What can hang from each mark
W: R
F: E K R
R: F Z
E: F W Z
Z: E R
K: F

Each row was made from one small tree. The marks that hang from a mark follow it in brackets, in alphabetical order. Every link used is in the known rows. Write each row's tree.
Known rows
E{F{R} W}: [-0.47 -1.99 -0.05 -0.51  0.35 -1.15 -0.35  0.00  0.69  1.76 -0.09  1.31
 -1.36  0.02  0.09 -1.23 -0.08  0.81 -0.20 -0.64 -1.26  3.08 -1.45  1.83
 -0.68 -1.84  2.05 -1.55 -0.94  0.58 -2.45 -1.24  4.10 -0.32  1.94]
K{F{E{Z{R}}}}: [ 1.34 -2.81 -1.43  1.81  0.23 -0.65 -0.98  0.55 -1.31  2.76  1.24  1.68
 -1.07 -0.10  1.82 -0.90 -1.74 -0.28 -1.36 -0.98 -0.80  0.74  0.51  0.76
  0.97 -1.70  1.13 -0.62  0.55 -2.46 -0.28  0.36  3.29  2.54 -3.96]
R{F{K} Z{E{W}}}: [ 0.56 -0.24  0.45  2.46  0.51  1.39 -2.06  1.05  0.21  1.26  1.90  0.70
 -0.10 -2.99  1.54 -0.33  0.70 -0.65  0.79 -0.59  1.31  0.12  1.33  1.27
  0.17 -4.09  1.55 -0.62 -1.30  1.04  2.95 -3.44  0.96  1.21 -4.26]
E{F W{R} Z}: [-1.09 -1.85  0.08  1.99  0.26 -0.75 -1.05  0.67  1.26  1.62 -0.62 -0.07
 -0.85  1.41 -0.42 -0.20 -2.25  1.95 -0.20 -1.90 -0.22  4.21 -0.65  1.72
 -1.20 -1.38  2.33 -0.88 -1.32 -1.71 -4.08 -1.91  4.84 -0.34  0.16]
K{F}: [ 0.02 -1.09  0.02 -0.50 -0.96 -0.80  1.00  0.90 -1.13  2.39  0.33  0.27
 -2.23 -0.44  0.92 -0.60  0.92 -0.19 -1.71 -0.03 -0.22 -0.61 -0.25 -0.36
  0.26 -0.85 -0.02 -0.83 -0.48 -1.36  0.44  1.54  2.45  2.08 -0.67]
K{F{R{Z}}}: [ 1.26 -1.18 -0.47  0.66 -0.49 -1.10 -0.01 -0.09 -1.09  1.49  0.60  2.18
 -1.74 -1.00  2.25 -0.70  1.72 -1.73 -0.25 -0.89 -0.79 -0.06  1.05  1.54
  0.86 -0.78 -0.58 -2.06 -0.66  0.74  0.58 -0.22  4.59  1.66 -2.13]
F{E{W Z{R}} K}: [ 1.31 -2.94 -0.62  2.29  1.14  0.65 -3.37 -0.39 -0.22  3.03  1.16  2.32
 -0.46  0.00  1.07 -1.49 -3.08  0.42 -0.21  0.18 -0.35  2.56  0.45  1.80
  2.72 -3.41  2.81 -1.60  0.24 -0.26 -0.31 -3.34  1.65  1.29 -3.36]
W{R}: [-0.06 -0.32  0.92  0.36  0.07 -0.08 -0.01  0.52 -0.73  1.36  0.46  0.15
 -2.18  0.49  1.49 -0.51  0.11 -0.10 -1.64 -0.36 -0.31  0.69  0.83 -1.01
  0.68  0.77  0.32 -0.71 -0.58 -0.81 -0.97  1.56  2.29  1.45 -3.63]
E{F Z{R}}: [ 0.49 -2.05 -1.26  3.21 -1.03 -0.38 -1.84  1.07  0.02  2.50  0.21 -0.09
 -0.76  0.55  0.20  0.19 -3.07  0.49 -0.55 -1.56 -0.29  2.79 -0.38  1.41
 -1.71 -0.55  2.11 -0.44 -0.67 -1.67 -2.47  0.06  2.34  0.76 -0.68]
R{F{K} Z}: [ 1.55  0.28  0.72  2.00 -0.85  0.15 -1.27  1.05  0.30  1.15  1.87  0.35
 -0.41 -3.42  1.25 -0.23  1.41 -1.78  0.62 -0.69  1.23 -0.30  1.53  0.47
  1.46 -1.55 -0.30 -0.84 -2.01  0.53  2.82 -2.16  0.62  0.66 -1.97]
E{F{K R} W Z}: [ 0.73 -2.89 -0.04  1.92  0.28 -0.42 -1.91 -0.23  1.01  1.74 -0.60  1.93
 -0.52 -0.15 -0.87 -0.67 -1.95  1.27  1.33 -0.30  0.07  4.04 -0.75  2.86
  1.11 -2.37  2.36 -2.60 -1.84  1.24 -2.01 -4.04  3.89 -1.16  1.09]
W{R{F{E} Z}}: [ 1.40  0.13  0.59  1.67  1.04 -0.96 -0.83  0.75  0.28  0.51  2.45  0.92
 -0.62 -2.01  3.42 -1.02  1.11 -1.85 -0.34 -2.06  0.27  0.39  1.87 -0.33
  1.10 -0.70 -0.04  0.15 -0.95 -1.42  0.86 -0.51  2.95  1.00 -5.76]
W{R{Z}}: [ 0.32  0.48  0.82  1.57 -0.43 -0.29 -0.73  0.25 -0.28  0.81  0.51  0.64
 -1.57 -0.01  2.23 -0.35  0.30 -1.43 -0.73 -1.15  0.32  0.74  1.88  0.27
  0.56  0.52 -0.18 -0.98 -0.45  0.03 -0.30  0.23  3.01  1.02 -3.65]
W{R{F Z}}: [ 0.50  0.29  0.66  1.96 -0.11 -0.18 -0.44  1.39  0.02  0.44  1.71 -0.01
 -0.93 -1.33  2.62 -0.01  1.48 -1.96 -0.17 -2.27  0.04  0.39  1.76 -0.27
 -0.21 -0.14 -0.80 -0.14 -1.94 -0.68  0.37 -0.24  2.74  1.01 -4.64]
Z{E{F{R}}}: [ 0.50 -1.16 -0.15  1.09  0.52  0.19 -0.50  0.12 -0.63  1.40  1.13  0.85
 -1.40 -1.35  1.79 -0.52 -0.36  0.21 -0.67  0.37  0.30  1.01 -0.26  0.52
 -0.85 -1.00  2.71 -0.60  0.02  0.31 -0.08  1.05  2.82  0.72 -3.14]
F{E{W Z} K R}: [ 2.07 -3.04 -0.26  0.74  1.66  0.06 -2.70 -1.51  0.14  2.10  0.92  3.61
 -0.65 -0.96  0.97 -2.24 -1.43  0.42  0.49  0.71 -0.75  2.59  0.23  2.16
  4.42 -2.78  2.50 -2.57  0.13  1.77 -0.15 -4.37  2.74  0.25 -2.86]
F{E{Z} K}: [ 2.03 -1.65  0.24  1.23  0.24  0.17 -1.97 -0.67 -0.14  2.50  1.00  1.77
 -0.76 -2.05  0.48 -1.76 -1.92  0.50 -0.45  1.13  1.18  0.82  0.45  0.26
  4.13 -1.55  2.05 -1.35  0.66 -0.18  1.32 -1.99  0.81  0.68 -3.05]

Write each row's tree
[-0.57 -1.90 -0.17  1.59  0.52  0.27 -1.15  1.45  0.78  1.29  0.68 -0.55
 -0.55  0.81  0.29 -0.85 -0.52  1.02 -0.49 -2.27 -1.17  2.66  0.15  0.82
 -0.40 -1.94  1.30 -0.48 -1.76 -1.09 -2.43 -2.57  2.75  0.88 -2.62]
E{W{R{F}} Z}
[ 2.27 -1.74 -0.01  1.45  0.60  0.12 -1.39  0.57  0.30  2.13  2.30  0.96
 -0.04 -3.07  0.63 -1.29 -0.30  0.11  0.08 -0.23  0.91  0.57  0.22 -0.16
  3.10 -2.05  1.51 -0.41 -0.99 -0.94  1.76 -2.32  0.54  0.82 -3.37]
R{F{E{Z} K}}
[ 0.48 -1.36 -1.06  2.70  0.66  1.82 -1.65  1.96 -1.73  2.02  2.96 -0.30
 -1.10 -1.05  2.83  0.11 -0.41 -0.92 -1.50 -0.88 -0.76 -0.24  0.84 -0.36
 -2.26 -2.35  1.74  0.68 -0.58 -1.07  1.37  1.28 -0.02  3.12 -6.85]
Z{E R{F}}
[ 1.27 -1.57 -0.29  2.37 -0.17  1.05 -1.54  1.59 -1.12  2.34  2.18  0.39
 -1.12 -1.18  1.54  0.32  0.00 -1.31 -0.46 -0.57 -0.20  0.35  0.74 -0.13
  0.23 -1.55  0.47 -0.56 -2.35 -0.49  1.76  0.15  0.04  1.75 -3.43]
Z{R{F{K}}}
[ 0.93 -2.19  0.64  1.75  1.76  0.15 -2.27 -0.73  0.30  2.09  0.78  2.24
 -0.77  0.00  0.87 -1.52 -2.32  0.87  0.01  0.26  0.31  2.73  0.84  1.02
  3.86 -2.42  2.18 -1.68 -0.17 -0.24 -0.56 -3.38  2.91  0.44 -4.01]
F{E{W{R} Z} K}
[ 0.66  0.18  1.42  3.94  0.58  0.38 -1.19  0.45 -0.37  0.63  0.57  1.17
 -1.06 -1.20  2.60  0.84 -1.17 -0.92  0.70 -0.19  2.62  1.22  2.10  0.50
  0.42 -0.57  1.04 -1.06 -1.16 -0.30  1.00 -0.26  3.77  0.20 -5.19]
W{R{Z{E{F{K}}}}}
[ 1.54  0.05 -0.03  0.53 -0.02 -1.07 -1.14  0.51  0.67  1.38  2.53  0.95
 -0.14 -3.61  2.43 -1.74  1.42 -1.60 -0.40 -1.45  0.16 -0.28  0.93  0.16
  1.00 -1.90  0.68  0.36  0.07 -1.06  1.75 -1.18  1.35  1.26 -3.12]
R{F{E} Z}
[ 1.36  0.39  0.54  2.86 -0.04  1.21 -1.73  1.09 -0.49  1.02  2.32  0.32
 -0.19 -3.65  1.97 -0.05  1.15 -1.67  0.59 -0.22  1.88 -0.95  1.98  0.31
  0.71 -2.70  0.77 -0.47 -1.12  0.69  3.77 -2.12  0.39  1.49 -5.31]
R{F{K} Z{E}}
[ 1.10 -0.56  0.10  0.99 -0.64 -1.51 -0.69 -0.19  0.46  1.14  0.36  1.59
 -1.01 -1.67  1.40 -0.54  0.19 -0.98  0.44 -0.98  0.21  1.87  0.04  1.68
 -0.28 -0.02  0.99 -1.35 -0.70  0.92 -0.76 -0.36  3.87 -0.35  0.16]
E{F{R{Z}}}
[ 1.15 -3.44 -1.10 -0.13  1.12 -1.30 -0.75 -0.47 -0.47  2.28  0.68  3.10
 -1.05 -0.07  1.40 -2.03 -0.21  0.19 -0.61 -0.89 -1.91  1.87 -0.33  1.81
  2.01 -2.79  1.68 -1.82  0.35 -0.36 -1.18 -2.18  5.09  1.56 -2.66]
K{F{E{W Z} R}}
[ 2.34 -2.27 -0.45  2.91  0.48  0.67 -3.05 -0.48 -0.71  2.72  1.60  2.19
 -0.65 -0.95  1.46 -1.05 -2.89 -0.22 -0.38  0.40  0.17  1.47  1.02  0.88
  3.32 -1.74  2.12 -1.20  0.33 -0.47  1.03 -1.41  1.05  1.52 -4.42]
F{E{Z{R}} K}
[ 1.18 -1.36  0.51  1.97  0.75  0.64 -1.04 -0.07 -0.98  1.60  0.95  1.41
 -1.29 -1.85  1.62 -0.02 -0.82  0.06  0.22  1.30  1.41  1.16  0.17  0.54
  0.63 -1.48  2.44 -1.35 -0.86  0.88  1.42 -0.20  2.76  0.38 -3.50]
Z{E{F{K R}}}
[ 0.33 -3.25 -1.48  1.40  0.72 -0.78 -1.40  0.32 -0.82  3.07  0.91  2.02
 -0.99  0.61  1.66 -1.20 -2.00  0.37 -1.27 -1.21 -1.37  1.66  0.03  1.70
  0.57 -3.31  1.96 -0.69  0.48 -2.29 -1.26 -1.22  3.78  2.40 -2.84]
K{F{E{W Z{R}}}}
[ 1.84 -1.16  0.68  0.50  0.62 -0.12 -0.66  0.74 -0.07  2.15  2.56  1.13
 -0.74 -3.42  1.26 -1.44  0.82 -0.61 -0.26  0.43  0.72 -0.31  0.06 -1.10
  3.06 -2.11  0.94 -0.33 -1.36 -0.98  3.00 -0.83  0.30  0.85 -2.90]
R{F{E K}}
[ 1.29 -0.93  0.35  2.00  0.93  1.32 -2.70 -0.93 -0.62  1.24  1.00  2.83
 -0.96 -1.53  2.19 -0.88  0.29 -1.19  0.79  0.78  0.62  0.99  1.65  2.23
  1.93 -2.85  1.75 -2.56 -0.24  3.58  1.89 -3.47  2.41  0.96 -4.70]
F{K R{Z{E{W}}}}
[-0.20 -2.77 -0.69  0.84 -0.03 -0.92 -1.50  0.01  1.20  1.74 -0.53  1.11
 -0.56  0.33 -0.53 -1.20 -1.58  1.43  0.25 -1.16 -1.31  4.05 -1.26  2.79
 -0.61 -1.95  2.74 -1.63 -0.68  0.53 -3.51 -2.94  4.35 -0.43  1.40]
E{F{R} W Z}
[ 0.79  0.38  0.62  2.90 -0.45  0.34 -1.57  0.31 -0.03  1.27  0.56  0.80
 -0.75 -2.77  1.51  0.24 -0.96 -0.61  0.55  0.32  2.85  0.56  1.25  1.15
  0.06 -1.75  1.91 -0.84 -0.22  0.31  1.97 -1.09  2.05  0.39 -2.75]
R{Z{E{F{K}}}}
[ 0.20  0.53  0.66  2.52  0.55  0.74 -1.31  0.38 -0.85  0.55  1.05  0.58
 -1.47 -0.37  3.02 -0.10 -0.28 -1.28 -0.82 -0.76  0.81 -0.05  2.43  0.02
 -0.41 -0.41  0.94 -0.44  0.17  0.12  0.39  0.57  2.71  1.77 -6.72]
W{R{Z{E}}}
[-0.98 -1.75 -0.91  1.83  0.84  1.84 -2.40  0.82 -1.47  2.69  1.18  0.57
 -1.55  0.92  1.88 -0.47 -1.73 -0.02 -1.88 -0.21 -1.42  0.99  0.49  1.13
 -1.91 -3.45  3.11 -0.18  0.85 -0.14 -0.40  0.13  0.80  3.03 -5.15]
Z{E{W} R}
[ 1.04 -0.80  1.32  1.30  1.70 -0.30 -1.89 -0.79  0.32  1.75  1.06  2.72
 -0.92 -0.94  2.23 -1.41 -0.91 -0.64  0.31  0.12  0.85  1.86  1.76  1.02
  3.71 -2.49  1.38 -1.69 -0.16  0.25  0.85 -2.74  3.14  0.34 -4.16]
F{E{W{R{Z}}} K}
[ 0.01 -1.93  0.38  1.51  1.45  0.55 -1.49 -0.08 -0.21  1.58  0.78  1.78
 -1.14 -0.92  1.09 -0.44 -1.04  0.96  0.34  1.00  0.69  2.29 -0.45  1.64
  0.18 -3.05  3.10 -1.64 -0.92  1.21  0.45 -1.80  3.27  0.05 -2.24]
Z{E{F{K R} W}}
[ 0.94 -0.80  0.62  0.44  1.41 -0.59  0.05  1.10 -0.33  1.17  2.45  0.56
 -1.14 -1.31  2.49 -1.20  0.88 -0.82 -1.22 -1.13 -0.49  0.38  0.60 -1.50
  1.11 -0.49  0.47  0.34 -1.14 -2.07  0.32  0.92  2.38  1.19 -5.19]
W{R{F{E}}}
[-0.58 -2.54 -1.48  1.90 -0.31  0.86 -2.70  0.72 -0.09  2.68  0.13  0.39
 -0.97  1.80  0.07 -0.96 -2.54  0.69 -1.28 -1.29 -2.16  2.61  0.02  2.14
 -1.07 -2.56  2.40 -1.05  0.29 -0.13 -2.94 -2.06  1.25  2.07 -1.66]
E{W Z{R}}
[ 0.40 -2.01 -0.68  0.11  0.67 -0.45 -1.26  0.63  0.96  2.07  1.85  0.38
  0.00 -1.82  0.44 -2.38  0.03  0.79 -0.79 -1.37 -1.32  1.45 -0.72  0.53
  0.66 -3.38  2.22  0.27 -0.15 -1.39 -0.60 -2.74  1.30  1.30 -1.89]
R{F{E{W Z}}}
[ 0.01 -1.99 -0.47  3.06  1.48  2.27 -2.51  1.73 -1.31  2.12  2.54  0.56
 -0.74 -0.72  2.08  0.33 -0.88 -0.36 -0.34 -0.24 -0.27  0.96  0.66  0.80
 -1.07 -4.44  2.48 -0.34 -1.50 -0.13  1.71 -1.36  0.38  2.58 -5.96]
Z{E{W} R{F{K}}}
[ 2.21 -2.24 -1.02  0.04  0.75 -0.61 -1.75 -1.30 -0.06  1.93  1.24  2.52
 -0.86 -1.21  1.69 -2.62 -0.99 -0.02 -0.82 -0.01 -1.48  1.42  0.24  0.77
  2.85 -0.67  2.13 -1.33  1.49  0.65 -0.89 -1.38  2.54  1.09 -3.89]
F{E{Z} R}
[ 2.17 -0.66  0.49  2.37  0.60  1.20 -2.36 -0.82 -1.02  1.06  1.18  2.70
 -1.05 -2.30  2.67 -0.62  0.38 -1.66  0.61  1.09  1.15  0.13  2.00  1.48
  2.33 -1.36  1.25 -2.39 -0.25  3.36  2.66 -2.01  2.01  1.14 -5.75]
F{K R{Z{E}}}
[ 1.40  0.16  1.37  2.94  0.20  0.33 -0.88  1.00 -0.13  0.48  1.61  0.63
 -0.88 -1.81  2.29  0.43  1.21 -1.98  0.60 -1.33  1.17  0.41  2.21 -0.10
  1.62 -0.45 -0.74 -0.93 -2.76  0.13  1.78 -1.32  2.31  0.47 -4.66]
W{R{F{K} Z}}
[ 2.10 -1.44  0.42  0.43  1.46 -0.37 -2.64 -1.67  0.26  1.75  1.36  4.25
 -0.70 -2.06  2.38 -2.08 -0.02 -1.32  0.87  0.57 -0.20  1.73  1.29  2.51
  4.26 -2.94  1.80 -2.71  0.09  2.49  1.29 -4.06  3.34  0.27 -3.03]
F{E{W} K R{Z}}
[ 0.34 -2.86 -1.17  3.08  0.14  1.17 -2.78  1.40  0.12  2.34  1.20  0.45
 -0.21  0.36  0.05 -0.31 -1.66  0.38  0.07 -1.53 -1.17  2.62  0.22  1.93
 -0.12 -3.32  1.66 -1.03 -1.97 -0.14 -0.64 -3.46  0.96  1.54 -2.25]
E{W Z{R{F{K}}}}
[-0.17 -0.45  1.49  2.38  0.56 -0.51 -1.22  0.40  1.00  1.09 -0.42  1.28
 -0.98 -0.11  0.86  0.35 -0.92 -0.04  1.28 -0.99  1.53  3.28  0.74  2.00
  0.65 -1.72  1.16 -1.85 -2.25 -0.10 -0.94 -2.39  4.79 -1.20 -0.12]
E{F{K} W{R{Z}}}
[ 1.32 -1.69 -0.85  1.18  0.77 -0.02 -1.35  1.21 -0.76  2.49  3.11  0.99
 -0.83 -1.50  2.58 -1.22 -0.44 -1.23 -1.32 -1.24 -1.51  0.58  0.33 -0.30
 -0.13 -1.76  1.30  0.62 -0.42 -1.85  0.80  0.93  0.70  2.25 -4.39]
Z{R{F{E}}}
